Each row was made from one small tree. Brackets hold a mark, then the marks that hang from it, in alphabetical order. Every link used is in the known rows. Write each row's tree.
Known rows:
{bozub {vubu {lapu nanif}}}: [3.9 -1.6 -8.1 10.6 5.4 21.2 -0.8 -7.1 1.9 20.4 5.9 9.4 -6.9 -6.4 11.8 -0.4 -15.1 14.6 -8.5 12.4 -0.2 13.5 19.7 -21.5]
{pufikis mafa}: [35.3 -7.5 -17.9 8.0 -17.3 4.5 10.8 -10.1 9.9 5.1 -7.4 8.6 -8.9 15.7 4.4 5.7 -12.1 16.2 -18.0 6.2 -10.6 -6.0 20.1 -1.2]
{vomel {nanif legu}}: [33.3 -0.7 -39.7 -8.6 14.1 -11.8 3.8 -6.4 19.0 -2.4 1.8 11.4 -5.0 6.2 9.3 6.5 -8.9 -5.3 -10.3 11.1 -0.8 -2.3 10.7 -5.9]
{bozub rupe}: [31.1 -5.0 -19.0 8.0 -4.0 14.2 9.4 -4.4 13.6 8.7 6.4 13.6 -13.0 26.6 12.9 2.0 -7.3 10.5 -17.3 5.9 -16.7 -22.0 20.3 3.5]
{gete rupe}: [37.4 -8.9 -23.2 7.6 -3.2 10.4 -25.3 -3.3 19.2 8.2 9.1 12.6 -9.6 16.3 6.9 0.3 -12.5 12.5 -23.2 5.2 -14.3 -6.5 21.3 -0.4]
{manu tinis}: [42.5 -3.7 -20.0 8.5 -2.6 6.5 -0.8 -3.3 5.1 7.6 14.9 19.7 -6.3 8.7 9.7 1.4 -14.5 17.1 -18.9 10.3 -19.6 -11.0 18.7 -4.5]
{nanif {legu mafa}}: [31.1 -12.2 -46.2 -8.1 10.9 8.6 -7.6 -7.3 23.7 3.1 14.2 8.8 -16.3 7.4 9.5 12.6 -9.4 -0.8 -18.7 10.9 -9.1 -5.2 12.2 3.6]
{vomel {nanif legu pufikis}}: [18.8 -0.4 -34.3 -13.9 2.7 -21.0 4.4 -4.6 9.6 1.1 -21.3 14.5 1.3 7.4 1.9 8.6 -3.6 -7.3 -6.2 10.6 2.8 -2.8 8.1 -6.4]
{vomel {nanif {legu tinis} pufikis}}: [24.2 1.9 -34.0 -15.2 1.2 -34.2 -3.2 -3.8 1.3 4.6 -19.8 13.2 -1.8 0.8 3.8 -2.5 -7.2 -7.2 -11.8 12.5 6.7 5.0 6.1 -3.1]
{bozub rupe {vubu {lapu nanif}}}: [0.0 -2.1 -6.9 14.1 5.6 23.7 2.7 -6.1 1.2 24.9 0.9 8.9 -8.4 -7.0 16.3 -6.2 -10.7 5.7 -5.8 10.7 -4.4 0.8 21.5 -11.6]
{vomel {nanif {legu tinis} {pufikis mafa}}}: [23.5 -0.4 -32.0 -10.8 -12.7 -39.5 1.5 -8.5 -3.0 5.0 -38.9 8.0 0.7 -10.7 -0.7 -4.3 -7.6 -10.6 -8.2 11.0 8.9 7.2 7.9 2.0]
{bozub rupe {vubu lapu {vomel nanif}}}: [6.7 2.9 -14.4 4.2 12.8 -6.5 7.0 -8.5 -0.7 20.5 -2.2 9.2 4.9 12.8 7.1 -1.4 -5.8 1.2 2.2 14.9 -11.6 -21.3 18.4 1.5]
{vomel {nanif {pufikis mafa}}}: [22.2 -6.7 -23.3 -3.1 -21.1 -37.3 17.5 -12.5 0.1 6.8 -31.0 11.5 1.6 12.1 -2.0 5.2 -7.9 11.0 -4.4 6.5 2.2 0.3 13.7 -4.5]
{bozub {vubu lapu}}: [18.3 -2.2 -10.6 4.7 2.3 25.6 -2.1 -3.0 4.8 23.3 9.3 11.5 -1.4 18.2 10.1 2.5 -4.1 14.8 -13.7 11.5 -15.0 -7.8 19.4 -3.2]
{vomel {nanif {legu mafa tinis} pufikis}}: [23.2 -9.5 -52.3 -20.7 5.4 -46.8 -8.7 -8.9 5.9 8.9 -8.8 11.2 -9.4 -4.7 4.7 0.9 -8.9 -5.9 -10.9 13.1 7.6 8.6 4.5 4.0]
{lapu nanif}: [21.1 -4.4 -18.3 8.2 0.1 7.0 7.1 -8.9 12.0 1.6 7.8 11.4 -17.9 1.8 10.2 4.4 -22.4 19.4 -15.6 8.2 1.6 12.6 18.2 -25.0]
{nanif {legu tinis} {pufikis mafa} vomel}: [18.3 1.3 -25.9 -12.4 -12.6 -10.4 -1.6 -1.7 -5.1 0.8 -47.1 3.3 1.9 -12.7 -12.5 -3.3 -1.7 -14.5 -26.7 11.7 2.6 6.9 6.2 2.5]
{bozub rupe {vubu {lapu nanif} vomel}}: [-9.8 3.7 -1.8 14.6 7.5 21.2 2.5 -8.3 -3.3 19.1 -4.5 6.1 -3.0 -6.4 7.5 -2.6 -15.8 5.0 -2.3 14.8 -6.8 -6.2 22.0 -13.9]
{pusuf {bozub rupe {vubu lapu {vomel nanif}}}}: [0.2 13.7 -16.9 2.5 19.8 -6.4 8.5 -8.7 -8.7 28.7 0.1 12.1 8.4 11.6 14.4 -1.0 -9.0 8.3 -8.7 14.0 -6.8 10.8 15.1 2.6]
{vubu vomel}: [25.1 0.6 -15.2 3.4 -1.7 9.4 5.7 -6.9 9.3 -2.0 6.6 11.1 -7.1 27.2 0.3 10.5 -16.6 19.1 -17.4 11.6 -15.5 -15.9 19.1 -8.3]
{vubu bozub lapu}: [5.8 4.3 -1.0 -0.1 -0.7 31.5 3.0 -4.6 3.4 28.7 0.5 13.3 3.1 34.4 7.6 6.0 -9.4 27.0 -0.5 9.2 -16.9 -15.8 19.5 2.1]
{lapu nanif {vubu {bozub rupe}}}: [-8.7 1.2 -6.2 11.9 5.8 25.3 11.4 -12.5 -0.6 18.8 -4.6 5.8 -17.5 -23.6 23.6 3.2 -10.3 12.3 -12.7 7.0 -8.7 -22.9 21.9 -13.1]
{vubu {bozub rupe} {lapu nanif} vomel}: [-22.1 10.1 8.2 9.6 4.6 27.5 6.9 -10.0 -4.3 23.8 -12.7 8.4 2.1 10.6 5.0 1.9 -20.5 17.7 11.3 12.6 -9.0 -14.6 21.5 -8.8]
{bozub {vubu vomel}}: [19.2 1.1 -14.7 5.7 3.5 13.9 0.0 -7.6 2.4 3.0 8.9 9.4 -7.6 12.4 7.4 10.5 -12.0 12.5 -25.1 11.8 -17.9 -13.3 19.9 -8.7]

Write each row's tree:
[13.0 -9.7 -46.5 -22.2 7.3 -4.5 -3.8 -2.7 11.9 0.8 -17.3 7.9 -4.8 1.2 -9.0 13.1 1.4 -9.9 -24.2 11.7 -3.3 1.5 3.8 1.3] -> {nanif {legu mafa} pufikis vomel}
[-36.7 11.0 13.7 3.7 -7.1 18.3 7.9 -8.0 -13.6 27.6 -35.4 10.6 7.8 13.1 -2.5 3.9 -15.4 15.7 16.3 12.2 -5.6 -14.1 18.9 -8.4] -> {vubu {bozub rupe} {lapu {nanif pufikis}} vomel}
[-21.2 9.3 -2.3 6.6 1.0 15.6 5.8 -5.2 -15.5 36.9 -19.6 14.5 1.4 -6.2 15.8 -3.3 -8.2 10.1 -11.0 9.3 3.3 33.6 16.0 -11.6] -> {pusuf {bozub rupe {vubu {lapu {nanif pufikis}}}}}
[3.5 6.9 -4.2 4.9 0.3 22.6 7.2 -8.6 0.3 13.1 -5.1 10.4 -4.3 29.3 8.7 9.8 -12.7 15.3 -8.5 7.8 -24.0 -34.8 22.0 6.3] -> {vubu {bozub rupe} vomel}
[-14.5 7.0 -20.2 -2.1 25.3 32.4 5.7 -6.7 2.4 8.5 -22.7 -1.0 -9.7 -44.9 12.4 4.1 -1.6 -16.3 -21.1 10.9 -2.8 -16.8 12.4 -11.8] -> {lapu {nanif legu vomel} {vubu {bozub rupe}}}
[8.7 15.1 -33.2 -3.4 29.7 -6.0 2.0 -8.5 -1.3 9.7 -4.3 9.2 0.6 -10.2 19.7 5.6 -8.0 -14.9 -23.1 12.8 -5.1 11.8 11.0 1.6] -> {pusuf {bozub rupe {vubu {vomel {nanif legu}}}}}
[38.8 -10.0 -57.7 -14.9 17.9 -37.8 -9.6 -10.6 15.6 5.3 14.0 8.8 -16.2 -6.8 12.5 -0.9 -14.2 -4.4 -16.3 13.5 4.2 9.0 6.7 3.8] -> {vomel {nanif {legu mafa tinis}}}
[4.7 3.6 -4.2 10.4 3.8 25.6 0.8 -4.3 -1.0 21.2 -0.8 8.6 2.5 18.1 5.8 0.8 -4.5 5.1 -7.3 14.4 -21.0 -27.7 22.1 4.8] -> {bozub rupe {vubu lapu vomel}}
[17.1 -4.9 -17.7 -5.1 -21.2 -6.7 14.1 -5.7 -1.8 2.0 -38.8 7.6 2.3 10.6 -14.2 5.9 -2.1 6.7 -22.6 7.0 -4.5 0.3 11.3 -3.7] -> {nanif {pufikis mafa} vomel}
[-0.1 6.6 -5.8 2.2 5.5 24.3 6.9 -10.8 -2.9 10.7 -1.7 5.6 -5.5 2.6 9.6 14.8 -8.7 21.3 -18.3 12.1 -21.8 -38.2 20.7 -5.9] -> {lapu {vubu bozub vomel}}
[-1.1 6.2 -15.7 1.3 13.4 -5.5 15.5 -14.3 -3.2 14.2 -7.6 5.7 -3.4 -2.8 15.0 7.1 -4.9 8.2 -6.3 11.3 -15.9 -43.8 18.9 0.6] -> {lapu {vubu {bozub rupe} {vomel nanif}}}
[-8.7 10.4 -14.3 5.3 22.3 21.5 7.0 -4.0 -8.5 27.7 -6.1 8.0 -0.6 -14.5 12.2 -6.2 -8.7 4.9 -25.9 10.7 2.9 39.1 12.7 -14.1] -> {pusuf {bozub rupe {vubu {lapu {nanif vomel}}}}}
[13.8 1.5 -28.8 -16.2 2.7 9.9 1.6 2.6 7.5 -3.8 -29.1 9.8 2.1 6.8 -10.3 9.7 2.7 -10.5 -24.5 10.9 -3.2 -2.7 5.9 -5.7] -> {nanif legu pufikis vomel}
[-15.4 -0.7 -31.4 -13.8 26.4 20.7 -7.4 -8.1 8.5 19.1 -9.3 2.7 -1.8 -16.0 -0.8 7.9 -13.0 -1.5 -3.2 14.2 4.0 14.8 7.6 -8.7] -> {vubu bozub {lapu {nanif {legu mafa} vomel}}}
[-4.9 1.6 -8.3 7.3 6.6 22.9 8.5 -12.9 0.0 14.8 0.3 6.0 -16.0 -22.7 19.5 8.8 -14.4 21.5 -16.1 8.7 -4.9 -9.6 19.6 -22.7] -> {lapu nanif {vubu bozub}}
[-14.5 10.5 -12.3 -8.8 21.8 33.8 -1.2 -2.8 4.0 15.2 -20.7 4.5 5.7 -11.6 -1.8 4.1 -11.5 -1.7 -3.4 13.6 3.6 11.1 9.7 -15.1] -> {vubu bozub {lapu {nanif legu vomel}}}
[12.1 -1.2 -18.9 -2.3 -19.0 -38.8 16.7 -14.3 -4.8 0.5 -35.9 9.3 5.2 12.2 -10.6 9.2 -12.8 10.1 -0.9 10.8 -0.5 -6.2 14.0 -6.8] -> {vubu {vomel {nanif {pufikis mafa}}}}
[-18.2 7.3 -2.2 12.2 8.4 23.5 11.3 -14.3 -5.5 12.6 -10.5 2.7 -12.6 -22.1 15.4 6.6 -15.2 12.3 -9.8 11.4 -11.2 -29.3 22.3 -15.4] -> {lapu nanif {vubu {bozub rupe} vomel}}
[20.2 3.2 -32.4 -6.4 16.9 1.2 -5.8 -2.5 6.3 -5.9 -8.6 4.1 -13.4 -27.0 1.3 -6.5 -17.7 -8.9 -29.4 14.0 11.7 25.2 7.3 -20.5] -> {lapu {nanif {legu tinis} vomel}}
[-5.3 0.0 -19.8 -1.3 2.1 12.9 2.5 -6.0 3.3 2.1 -25.0 6.0 -10.4 -37.9 7.2 8.1 -5.2 -6.3 -15.7 13.2 5.8 -4.6 12.6 -24.5] -> {lapu {nanif legu pufikis} vubu}
[-11.7 -3.8 -40.3 -11.4 30.2 16.9 -2.5 -12.5 7.1 7.5 -6.6 -2.5 -15.3 -49.2 9.5 12.9 -8.1 -6.9 -24.0 13.0 1.3 0.5 8.1 -14.9] -> {lapu {nanif {legu mafa} vomel} {vubu bozub}}
[3.8 7.7 -22.9 -1.9 22.5 3.1 -2.0 -5.4 4.2 15.1 -11.2 6.2 8.7 -1.3 6.8 0.8 -1.6 -18.9 3.0 17.6 -9.2 -21.6 14.7 5.7] -> {bozub rupe {vubu lapu {vomel {nanif legu}}}}
[8.1 -5.2 -41.0 -12.1 22.2 -3.0 -12.9 -5.1 8.2 12.1 -2.2 1.9 -9.6 -24.4 -3.6 -7.6 -15.8 -6.7 -13.6 18.5 12.6 28.3 5.3 -9.8] -> {vubu {lapu {nanif {legu mafa tinis} vomel}}}
[6.7 11.4 -24.9 -11.4 19.9 -3.1 1.3 -10.2 6.3 2.1 -10.2 8.7 3.9 8.2 5.8 13.8 -14.4 -0.2 -1.3 12.8 -7.6 -14.4 11.9 -3.4] -> {vubu bozub {vomel {nanif legu}}}
[8.7 8.5 -10.7 7.8 9.8 28.9 3.1 -3.0 -4.2 35.5 6.3 13.8 0.7 16.4 21.2 -1.9 -2.8 12.2 -21.5 8.8 -14.7 10.9 18.3 6.7] -> {pusuf {bozub rupe {vubu lapu}}}
[34.2 2.8 -34.0 -11.7 13.2 5.2 -7.4 1.7 8.3 -3.4 -5.8 6.4 -7.1 -2.3 -0.6 -3.0 -6.7 -9.3 -34.6 13.0 -2.7 3.9 7.3 -2.1] -> {nanif {legu tinis} vomel}
[18.9 3.9 -28.9 -17.6 1.0 -4.0 -6.4 3.4 -1.0 -0.1 -28.4 8.8 -0.7 0.0 -8.5 -1.9 -1.1 -10.4 -29.1 12.8 0.3 4.7 4.6 -2.4] -> {nanif {legu tinis} pufikis vomel}
[-22.8 1.4 -6.8 -1.3 -10.6 4.5 16.4 -13.6 -15.6 12.6 -50.1 -0.4 -1.5 -39.6 -3.1 7.6 -4.8 8.2 -17.8 8.3 3.6 -0.8 13.0 -20.1] -> {lapu {nanif {pufikis mafa} vomel} {vubu bozub}}
[-15.9 8.7 -4.7 3.1 12.9 40.0 -0.9 -4.7 5.2 25.7 -16.4 7.9 -0.7 -6.0 13.3 0.5 -11.9 -3.7 9.5 11.1 -3.7 -7.3 17.6 -2.8] -> {vubu {bozub rupe} {lapu {nanif legu}}}
[2.1 4.1 -0.6 4.2 -0.6 34.7 5.7 -3.8 2.7 33.0 -4.0 12.9 2.3 34.2 11.8 1.2 -4.9 18.0 3.5 7.8 -21.2 -29.0 21.4 12.1] -> {vubu {bozub rupe} lapu}
